What can hang from each mark:
M: V
Z: N
G: E M Z
E: G
H: B M
B: U
U: B
K: T U
V: E K Z
T: B K
N: Z

Every row comes from one small tree of marks. Brackets hold a mark, then the marks that hang from it, in alphabetical order. Every link used is in the known rows. Which tree was each row made from?
In the rows, zero is written as 128.
Known rows:
(T K): [ 70  98 148 174 130  92  97 108 107 142 136  96 128 134 155 126 138 126
 183 132 120 146  88 124 146 148 162]
(M V): [ 99 114 173 161 133  84 137 109  97 140 125  76 120 153 142 126 128 128
 169 133 105 138  95 141 161 148 132]
(G M): [ 76 135 157 154 126 121 134  98 116 132 107 126 139 123 156 125 153 124
 192 140 110 153  75 143 146 153 140]
(G E M (Z N)): [ 67 173 150 175 112 111 118  90 121 139  90 148 149 125 186  87 170 121
 197 140 136 153  64 123 119 218 151]
(H (B U) (M V)): [130 111 117 167 125  67 147 117 114 108 148  87 103 133 146 114 149 169
 124 168  83 138  72 128 166 161 142]
(M (V E K (Z N))): [ 88 130 170 173 127  94 141 101 128 156 143  82  95 192 108 149  75 134
 215 131 169 156 123 108 170 193 147]
(H B): [ 97 118 137 154 110  88 127 116 127 116 147 102 114 122 161 121 160 121
 173 158 102 151  98 153 161 145 121]
(M (V (E G) (Z N))): [124 128 179 149 121  99 133  85 123 174 151 109  97 183 136 127  96 149
 188 126 171 161 126 115 176 168 134]
(M (V K)): [ 84 108 169 170 127  75 137 122 113 140 124  71 111 169 128 147 111 125
 177 150 120 130 101 136 151 153 131]
(E G): [103 107 156 136 104  87 118  98 127 160 126 113 111 142 161 124 144 131
 166 156 127 141  96 149 143 125 122]
(Z N): [ 94 128 163 156  99  80  90  86 114 153 125 113 112 145 158 119 128 104
 190 132 123 161  93 142 151 172 138]
(G Z): [ 58 125 144 153 116  77 129  94 119 134 109  99 137 141 157 111 159 118
 181 153 118 147 102 125 134 164 137]
(G M Z): [ 53 151 151 155 128 110 140  90 120 122  94 131 156 125 162 111 174 127
 189 149 116 157  86 124 131 170 139]
(U B): [ 68 128 151 151  95  76 116 114 135 142 130 100 100 132 140 140 112 108
 197 126 104 150  95 156 163 139 132]
(H (B U) (M (V E))): [130 110 117 174 125  93 175 114 127 110 155  89 100 144 144 116 126 173
 127 160 111 138  97 125 175 170 140]
(T B (K U)): [ 68  96 132 148 130 105  87 150 119 169 156 116 159 126 166 129 119 129
 177 118 124 135 113 111 124 165 184]
(H B M): [104 126 118 155 101  83 132 127 137 107 139 101 102 111 159 116 157 149
 156 177  93 142  93 150 176 177 129]
(H B (M (V E K))): [104 122 137 179 111  94 173 139 146 108 150  81  89 150 135 142 106 163
 155 171 128 126 128 136 185 192 119]
(M (V E K)): [ 85 108 170 177 127 101 163 119 125 141 131  73 106 181 123 154  88 129
 182 139 148 130 124 128 158 160 128]
(T (B U) K): [ 67 103 118 171 142  78  91 125 105 147 145 109 148 127 163 135 121 136
 160 140 110 142  69  91 110 129 183]
(H (B U) M): [113 113  95 160 108  71 135 110 134 109 143 102 103 117 152 110 159 162
 137 183  88 139  68 134 156 158 146]
(G E (M V)): [ 93 139 168 180 144 124 159 125  99 134 102 108 143 132 163 108 152 146
 181 135 112 125  51 138 149 174 145]
(V (E (G M)) (Z N)): [103 152 161 142 113 138 131  73 145 165 133 157 118 152 149 128 124 143
 210 135 174 176 105 120 164 173 140]
(G (M V) Z): [ 72 151 174 164 145 103 153  95 103 119 103 115 157 138 158 117 164 132
 174 139 108 155  91 115 140 174 137]
(H B (M (V E))): [123 122 142 168 117 103 173 130 132 110 151  89 101 136 149 125 125 164
 143 156 115 137 123 139 195 186 122]
(N Z): [ 63 101 181 145 105  92 145  85 115 146 130  69 108 142 139 134 132 154
 194 158 112 155  84 137 128 134 146]
(V (E (G Z)) K): [ 63 117 148 154 100  93 148  99 160 153 120 117 115 173 151 137 124 132
 170 168 174 138 141 124 125 161 116]
(V (E (G M Z))): [ 75 143 155 144 115 131 164  83 143 140 110 156 144 138 172 116 157 141
 170 151 156 158 120 126 137 161 121]
(K T (U B)): [ 81  90 156 121 102  87 109 101 130 175 161 113 119 155 150 141 121 111
 219 108 126 138 107 172 156 152 163]
(B U): [ 90  99 127 156 124  79 124  88 113 143 124  91 122 150 143 122 141 129
 167 151 109 147  64 131 132 126 157]
(H M): [ 91 117 133 151 109  84 127 115 127 135 111  94 108 134 146 121 139 150
 164 167 103 135  81 141 167 175 149]

Which tree is each row?
[ 79 142 171 158 125  94 147 102 130 136 110 131 138 157 152 134 151 142
 164 161 137 142 106 117 126 161 114] : (E (G (M (V K)) Z))
[100 127 163 143 113 143 158  88 140 151 122 150 131 140 165 131 136 141
 177 143 154 154 107 144 152 141 122] : (V (E (G M)))
[ 81 116 169 161 114  86 165 107 140 148 127 100 114 187 141 137 113 141
 160 159 167 132 145 116 134 160 112] : (M (V (E (G Z)) K))
[121 126 137 162 118  79 145 130 119 106 145  88 100 125 151 119 147 157
 140 163  87 135  97 142 191 179 124] : (H B (M V))
[115 137 187 155 105  84 129  74 122 163 136 125 117 176 167 108 121 128
 157 130 164 160 144 117 145 184 113] : (M (V (E (G (Z N)))))
[ 76 145 154 138 115 106 133  84 132 140 103 155 148 129 174 111 179 133
 169 160 130 155  94 129 125 152 122] : (E (G M Z))
[106 123 137 175 112  70 148 143 137 105 145  79  88 138 137 135 130 154
 147 178 100 127 102 138 179 187 118] : (H B (M (V K)))
[ 87  90 153 115 123  94 110 129 115 179 156 119 160 149 175 139 130 125
 198 133 130 123 107 144 129 159 174] : (K (T B) U)
[ 87 116 160 161 147 112 170 112 117 143 135  69 118 175 115 137 103 155
 201 129 145 148 111 118 183 158 152] : (M (V E Z))
[108 162 191 149 115  93 115  71 111 150 118 156 139 145 175 101 159 128
 163 135 133 166 107 118 137 184 118] : (E (G (M V) (Z N)))
[ 86  98 141 135 136  68 115 103 104 157 144 113 150 149 173 142 132 136
 183 151 119 130  67 123 114 122 174] : (K (T (B U)))
[ 55 147 168 174 140  98 153 105 117 117 101 109 147 153 144 132 147 131
 185 150 123 146  98 110 135 179 130] : (G (M (V K)) Z)
[ 98 161 165 180 145 120 133 109 103 149 115 116 133 143 146 107 140 148
 213 127 131 148  49 116 161 207 161] : (G E (M (V (Z N))))
[105 128 157 142 102 108 122  79 144 177 140 126 101 170 143 125 106 140
 201 136 175 164 121 123 167 164 137] : (V (E G) (Z N))
[121 106 179 150 119 105 158 102 120 158 137 100 111 171 149 132 107 145
 154 136 149 136 128 139 162 138 116] : (M (V (E G)))
[ 69 154 161 183 144 111 164 115 106 123  91 114 157 135 170  96 172 143
 176 142 116 129  64 118 133 195 143] : (G E (M V) Z)
[ 67  96 136 157 104  98  89 127 131 165 164 106 116 135 141 133 114 117
 195  98 117 148 110 140 152 161 172] : (T (K (U B)))
[ 75 110 163 155 122  97 121  77 135 170 152 103 107 195 128 155  97 131
 252 141 195 154 111 125 163 185 163] : (V E (K T) (Z N))
[105 135 173 161 132  78 112  94 101 154 136  84 112 165 127 122 115 133
 203 123 129 161  93 116 176 180 151] : (M (V (Z N)))
[ 72 148 147 175 101  78 104  96 117 153 101 116 129 142 179  85 153 116
 189 146 139 141  80 126 121 214 146] : (G E (Z N))
[109 111 166 141 136 109 166 107 128 160 143  90 110 179 127 138 108 165
 180 140 158 142 120 120 175 137 132] : (M (V (E G) Z))
[ 90  87 187 165 137  95 159  99 115 154 148  76 116 199 134 162  96 134
 204 139 162 127 118 142 159 155 140] : (M (V E (K T)))
[105 137 169 141 146 113 151 101 115 147 127 120 130 147 134 133 148 161
 186 142 128 152  79 123 166 136 136] : (E (G (M (V Z))))
[ 80 119 153 141 103  99 151  87 144 153 121 122 125 158 166 115 139 133
 162 155 162 145 133 126 133 153 120] : (V (E (G Z)))
[ 69 130 142 150 124 138 168 104 163 150 124 132 117 162 123 155 118 159
 209 161 177 152 104 121 154 149 134] : (V (E (G M)) K Z)
[ 93 130 122 170 128  72 154 148 144 107 149  68  92 142 113 143 129 176
 178 181 112 134  97 116 192 190 137] : (H B (M (V K Z)))
[ 95 143 179 146 132 100 145  88 114 136 111 139 149 143 168 115 169 142
 154 148 123 151  99 121 138 155 119] : (E (G (M V) Z))
[ 65 142 147 186 154 117 166 141 121 138 105  92 131 158 122 133 135 160
 215 153 134 124  52 113 151 183 158] : (G E (M (V K Z)))
[ 74 108 139 146 116 108 155 111 162 163 136  99 100 180 118 154 101 150
 201 165 180 140 119 121 155 143 133] : (V (E G) K Z)
[ 68  99 139 137  93 107 148 109 168 176 133 124 126 181 149 126 121 133
 171 151 185 130 158 125 118 177 134] : (V (E (G Z)) (K U))
[ 73 118 147 152 150 124 155 127 127 154 131 101 140 167 107 144 123 152
 213 129 135 140  96 117 161 182 168] : (G (M (V (K U) Z)))
[ 70  89 138 151 105 119 152 124 149 169 140  96 121 178 130 140  97 122
 195 132 163 130 136 142 141 178 152] : (V E (K U))
[117 131 184 144 131 110 142  98 108 145 123 129 133 143 158 128 150 142
 156 141 117 144  89 140 154 136 118] : (E (G (M V)))
[ 67 135 161 175 153 136 185 117 134 134 125  95 126 171 107 157 103 156
 218 140 154 150 103 109 174 169 146] : (G (M (V E K Z)))
[ 69 133 145 164 112  76 100  99 136 157 128  96  99 168 119 141 106 120
 224 150 151 161  95 119 156 182 152] : (V K (Z N))
[111 110 113 180 118  58 147 127 133 109 147  79  90 147 131 131 132 165
 132 182  97 126  79 122 158 164 139] : (H (B U) (M (V K)))
